What can hang from each mark:
A: F
E: B C
R: E
F: A E W
B: E W
W: B F X
K: E G
Q: A B
G: K R

Each row was made from one small tree. The marks that hang from a mark follow it in brackets, in alphabetical order. Every link used is in the known rows. Write each row's tree.
Known rows:
E(C): [ 0.05 -0.11  0.02 -0.42  0.34 -0.06 -0.23 -0.08  0.06 -0.17  0.13 -0.23
 -0.12 -0.08  0.17  0.05  0.49  0.13  0.48 -0.07 -0.23]
R(E(B(W(F X)) C)): [-0.09 -0.11  0.04 -0.23  0.21 -0.06 -0.39 -0.08  0.15 -0.14  0.00 -0.37
 -0.13  0.26  0.16  0.03  0.52  0.06  0.07 -0.28 -0.12]
W(B(E(C)) F(A) X): [-0.15 -0.16  0.08 -0.28 -0.15  0.01 -0.39 -0.04  0.18 -0.13 -0.15 -0.27
 -0.13 -0.03 -0.02  0.00  0.43  0.04  0.24 -0.05 -0.26]
A(F(E(C) W(B X))): [ 0.22  0.12  0.09  0.01  0.21 -0.03 -0.36 -0.01 -0.10 -0.08  0.16 -0.42
 -0.28 -0.02 -0.22 -0.10  0.42  0.02  0.27 -0.22  0.09]
R(E(B(W(X)) C)): [ 0.14 -0.12 -0.02 -0.28  0.43 -0.09 -0.33 -0.04 -0.01 -0.12  0.09 -0.25
 -0.32  0.17  0.18  0.11  0.41  0.23  0.06 -0.35 -0.09]
K(E(B C) G(R)): [ 0.14 -0.19 -0.04 -0.48  0.07 -0.27 -0.14 -0.18 -0.02 -0.35  0.00 -0.10
 -0.53 -0.02  0.31  0.11  0.66  0.28  0.26 -0.35 -0.08]
G(R(E(B))): [ 0.24 -0.21  0.05 -0.51  0.26 -0.23 -0.16 -0.15 -0.02 -0.20 -0.07 -0.07
 -0.20  0.18  0.30  0.03  0.47  0.23  0.22 -0.41 -0.28]
B(E(C) W(F X)): [-0.28 -0.11  0.10 -0.28  0.28  0.13 -0.43  0.13  0.11 -0.08  0.01 -0.40
 -0.13 -0.07 -0.02  0.03  0.46  0.25  0.23  0.05 -0.18]
B(E(C) W): [ 0.05 -0.15  0.03 -0.48  0.53  0.03 -0.38  0.07 -0.05 -0.10  0.05 -0.25
 -0.24 -0.15  0.09  0.21  0.39  0.43  0.23  0.08 -0.15]
A(F(W(B(E(C)) X))): [ 0.21  0.09  0.03 -0.09  0.22  0.06 -0.33  0.10 -0.07 -0.04  0.16 -0.33
 -0.35  0.03 -0.20 -0.12  0.36  0.17  0.16  0.03  0.09]
G(K R(E(B(W) C))): [ 0.23 -0.26  0.07 -0.46  0.06 -0.24 -0.20 -0.06 -0.06 -0.18 -0.11 -0.14
 -0.32  0.09  0.20  0.14  0.50  0.40 -0.02 -0.34 -0.24]
Q(A(F)): [-0.04 -0.19  0.19 -0.32  0.38 -0.30 -0.36 -0.02 -0.01 -0.15 -0.06 -0.05
 -0.05  0.00 -0.02 -0.03  0.47  0.11  0.67  0.03 -0.19]
R(E): [ 0.07 -0.14  0.10 -0.40  0.41 -0.14 -0.39 -0.05 -0.10 -0.13  0.11 -0.16
 -0.12  0.03  0.28  0.08  0.46  0.17  0.43 -0.25 -0.30]
G(K R(E)): [ 0.07 -0.26  0.20 -0.43  0.03 -0.22 -0.24  0.04 -0.14 -0.15 -0.03 -0.08
 -0.20 -0.06  0.20  0.03  0.52  0.32  0.33 -0.33 -0.43]
W(B(E) F X): [-0.13 -0.19  0.03 -0.20  0.03  0.04 -0.31  0.02  0.14 -0.06 -0.08 -0.36
 -0.09  0.02  0.11  0.07  0.47 -0.04  0.32  0.01 -0.21]
R(E(B(W(F(A) X)))): [-0.20 -0.32  0.15 -0.23  0.14 -0.18 -0.44  0.00  0.14 -0.13 -0.13 -0.20
 -0.09  0.20  0.11 -0.11  0.47  0.11  0.19 -0.39 -0.22]
W(B X): [ 0.09 -0.28 -0.01 -0.14  0.11 -0.07 -0.16  0.01  0.08 -0.08  0.10 -0.25
 -0.20 -0.05  0.15  0.06  0.42 -0.02  0.49 -0.17 -0.21]
K(G(R)): [-0.03 -0.31  0.20 -0.39  0.05 -0.27 -0.08  0.05 -0.07 -0.20 -0.03 -0.28
 -0.35 -0.18  0.22 -0.03  0.67  0.32  0.51 -0.33 -0.30]
G(R): [ 0.05 -0.30  0.12 -0.44  0.19 -0.12 -0.11  0.01  0.03 -0.17  0.02 -0.11
 -0.12 -0.14  0.15 -0.08  0.46  0.26  0.56 -0.18 -0.37]
G(K): [-0.01 -0.28  0.08 -0.35  0.21 -0.15 -0.19  0.07  0.00 -0.15  0.03 -0.19
 -0.12 -0.11  0.17  0.05  0.56  0.12  0.51 -0.07 -0.28]
Q(A(F(E)) B(W)): [ 0.10 -0.14  0.27 -0.35  0.64 -0.20 -0.52 -0.07 -0.14 -0.03 -0.16 -0.22
  0.00  0.08  0.02  0.12  0.42  0.23  0.42 -0.14 -0.18]
A(F): [ 0.02 -0.12  0.10 -0.35  0.40 -0.15 -0.28  0.06  0.05 -0.11  0.09 -0.16
 -0.01 -0.03  0.09 -0.02  0.55  0.19  0.61 -0.01 -0.19]
B(E W(F X)): [-0.32 -0.23  0.13 -0.24  0.33  0.08 -0.42  0.21  0.10 -0.04 -0.01 -0.36
 -0.09 -0.07  0.01  0.00  0.46  0.24  0.34  0.04 -0.21]

Write each row's tree:
[ 0.22  0.20  0.03 -0.14  0.54 -0.05 -0.29 -0.04 -0.06 -0.17  0.13 -0.37
 -0.29  0.17 -0.20 -0.20  0.46  0.07  0.18 -0.29  0.19] : A(F(E(B C) W(X)))
[ 0.13 -0.08 -0.05 -0.29  0.20  0.06 -0.26 -0.01  0.00 -0.08  0.05 -0.28
 -0.32 -0.06  0.09  0.19  0.36  0.14  0.22 -0.04 -0.16] : W(B(E(C)) X)
[ 0.03 -0.36 -0.06 -0.33  0.38 -0.28 -0.29 -0.03 -0.05 -0.25  0.04 -0.18
 -0.49 -0.01  0.35  0.23  0.62  0.27  0.31 -0.25  0.06] : K(E(B(W)) G)
[-0.35 -0.21  0.18 -0.32  0.16  0.04 -0.50  0.15  0.13 -0.10 -0.09 -0.27
 -0.12 -0.13 -0.10 -0.08  0.41  0.32  0.25 -0.02 -0.25] : B(E(C) W(F(A) X))
[ 0.17 -0.11  0.06  0.07  0.13 -0.09 -0.23  0.12  0.01 -0.04  0.20 -0.31
 -0.23  0.04 -0.15 -0.25  0.41  0.00  0.42 -0.11  0.04] : A(F(W(B X)))
[-0.22 -0.24  0.27 -0.24  0.29  0.02 -0.48  0.02  0.09 -0.03 -0.14 -0.38
  0.08  0.03  0.03 -0.12  0.47  0.13  0.35 -0.36 -0.33] : Q(B(W(F(A E) X)))
[-0.13 -0.27  0.26 -0.38  0.32 -0.04 -0.50 -0.08  0.09 -0.07 -0.19 -0.35
  0.15  0.03  0.13 -0.03  0.51  0.15  0.36 -0.27 -0.35] : Q(B(W(F(A E))))
[ 0.10  0.02  0.23 -0.18  0.61  0.01 -0.42  0.09 -0.17 -0.01  0.02 -0.20
 -0.20  0.23 -0.21 -0.35  0.29  0.18  0.29 -0.02 -0.02] : Q(A(F(W(X))) B(E))
[ 0.25 -0.18 -0.01 -0.23  0.29 -0.01 -0.27  0.01 -0.12 -0.09  0.07 -0.29
 -0.31 -0.01  0.03 -0.03  0.32  0.09  0.24  0.02  0.01] : F(W(B(E)))
[ 0.17 -0.11  0.05  0.01  0.27 -0.03 -0.30  0.00 -0.13 -0.10  0.14 -0.41
 -0.32 -0.07 -0.09 -0.09  0.35 -0.07  0.34 -0.31  0.01] : F(E W(B X))
[-0.11 -0.35  0.13 -0.37  0.18 -0.26 -0.45 -0.10  0.14 -0.17 -0.19 -0.17
 -0.01  0.21  0.20 -0.02  0.51  0.13  0.20 -0.30 -0.22] : R(E(B(W(F(A)))))
[ 0.06 -0.32 -0.05 -0.33  0.03 -0.12 -0.20  0.05  0.03 -0.24  0.04 -0.01
 -0.45 -0.09  0.08  0.07  0.43  0.35  0.17 -0.26 -0.11] : G(K(E(B(W(X)) C)) R)
[ 0.00 -0.04  0.13 -0.03  0.39 -0.04 -0.27  0.21 -0.02 -0.07  0.27 -0.27
 -0.19  0.02 -0.19 -0.38  0.44  0.14  0.51 -0.11  0.01] : A(F(W(X)))
[-0.15 -0.12  0.14 -0.19 -0.15 -0.07 -0.42 -0.15  0.15 -0.15 -0.13 -0.36
 -0.07 -0.09 -0.04  0.02  0.50 -0.11  0.34 -0.29 -0.28] : W(B F(A E(C)) X)
[-0.32 -0.18  0.23 -0.22  0.15 -0.04 -0.54  0.04  0.11 -0.14 -0.08 -0.36
 -0.06 -0.18 -0.12 -0.05  0.48  0.17  0.36 -0.27 -0.26] : B(W(F(A E(C)) X))
[ 0.23 -0.11 -0.06 -0.44  0.22 -0.01 -0.27 -0.11  0.00 -0.12 -0.01 -0.25
 -0.25 -0.06  0.18  0.28  0.41  0.15  0.23  0.05 -0.17] : W(B(E(C)))
[-0.20 -0.17  0.12 -0.29  0.23 -0.13 -0.34 -0.10  0.17 -0.22 -0.21 -0.27
 -0.01  0.10  0.01 -0.11  0.53 -0.06  0.36 -0.39 -0.19] : W(F(A E(B)) X)
[-0.34 -0.18  0.24 -0.24  0.17 -0.08 -0.46  0.02  0.09 -0.16 -0.10 -0.29
  0.03 -0.11 -0.05 -0.14  0.51  0.02  0.53 -0.31 -0.33] : W(F(A E) X)
[ 0.06 -0.38  0.17 -0.36  0.51 -0.16 -0.35 -0.08 -0.03 -0.06 -0.09 -0.18
 -0.06  0.09  0.17  0.02  0.36  0.15  0.48 -0.08 -0.25] : Q(A B(W))
[-0.27 -0.07  0.16 -0.18  0.29  0.03 -0.46  0.03  0.09 -0.12  0.03 -0.49
 -0.07 -0.11 -0.04  0.06  0.52  0.10  0.35 -0.19 -0.19] : B(W(F(E(C)) X))
[-0.05 -0.23 -0.03 -0.35  0.24 -0.09 -0.23 -0.15  0.28 -0.19 -0.08 -0.37
 -0.03  0.14  0.17  0.05  0.58  0.04  0.23 -0.03 -0.09] : E(B(W(F)) C)
[ 0.16  0.06  0.17 -0.55  0.56 -0.06 -0.44 -0.13 -0.07 -0.07 -0.13 -0.13
 -0.06  0.18  0.05  0.05  0.42  0.24  0.28  0.09 -0.20] : Q(A(F) B(E(C)))
[-0.04 -0.31  0.11 -0.40  0.06 -0.25 -0.24  0.01 -0.12 -0.27  0.08 -0.08
 -0.45 -0.23  0.28  0.06  0.63  0.35  0.53 -0.30 -0.22] : K(E G(R))
[ 0.17  0.17  0.14 -0.23  0.50 -0.06 -0.42 -0.03 -0.13 -0.15  0.16 -0.35
 -0.17 -0.05 -0.17 -0.14  0.50  0.16  0.36 -0.13  0.05] : A(F(E(C) W))
[ 0.15 -0.34 -0.06 -0.46  0.06 -0.19 -0.21 -0.06  0.03 -0.27 -0.03  0.02
 -0.38 -0.08  0.18  0.16  0.47  0.37  0.17 -0.17 -0.12] : G(K(E(B(W) C)) R)
[ 0.09 -0.04  0.16 -0.31  0.38 -0.09 -0.43 -0.07 -0.14 -0.22  0.07 -0.26
 -0.23 -0.16 -0.17 -0.22  0.39  0.16  0.34 -0.29 -0.06] : F(A E(C) W)
[-0.17 -0.30  0.01 -0.27 -0.18 -0.09 -0.25  0.00  0.19 -0.25 -0.06 -0.13
 -0.27 -0.01  0.05 -0.01  0.55  0.19  0.17 -0.19 -0.14] : G(K(E(B(W(F X)) C)) R)
[-0.24 -0.20  0.23 -0.38  0.20 -0.14 -0.47 -0.08  0.09 -0.19 -0.16 -0.26
  0.10 -0.12  0.04 -0.06  0.56  0.03  0.54 -0.23 -0.33] : W(F(A E))
[ 0.05 -0.33 -0.04 -0.22  0.47 -0.10 -0.16  0.08  0.10 -0.11  0.06 -0.25
 -0.24  0.07  0.14  0.01  0.42  0.17  0.33 -0.21 -0.07] : E(B(W(X)))
[ 0.11 -0.20  0.14 -0.02  0.15 -0.11 -0.37  0.02 -0.12 -0.11  0.03 -0.28
 -0.30 -0.13 -0.18 -0.19  0.31 -0.01  0.35 -0.40 -0.06] : F(A E W(B X))
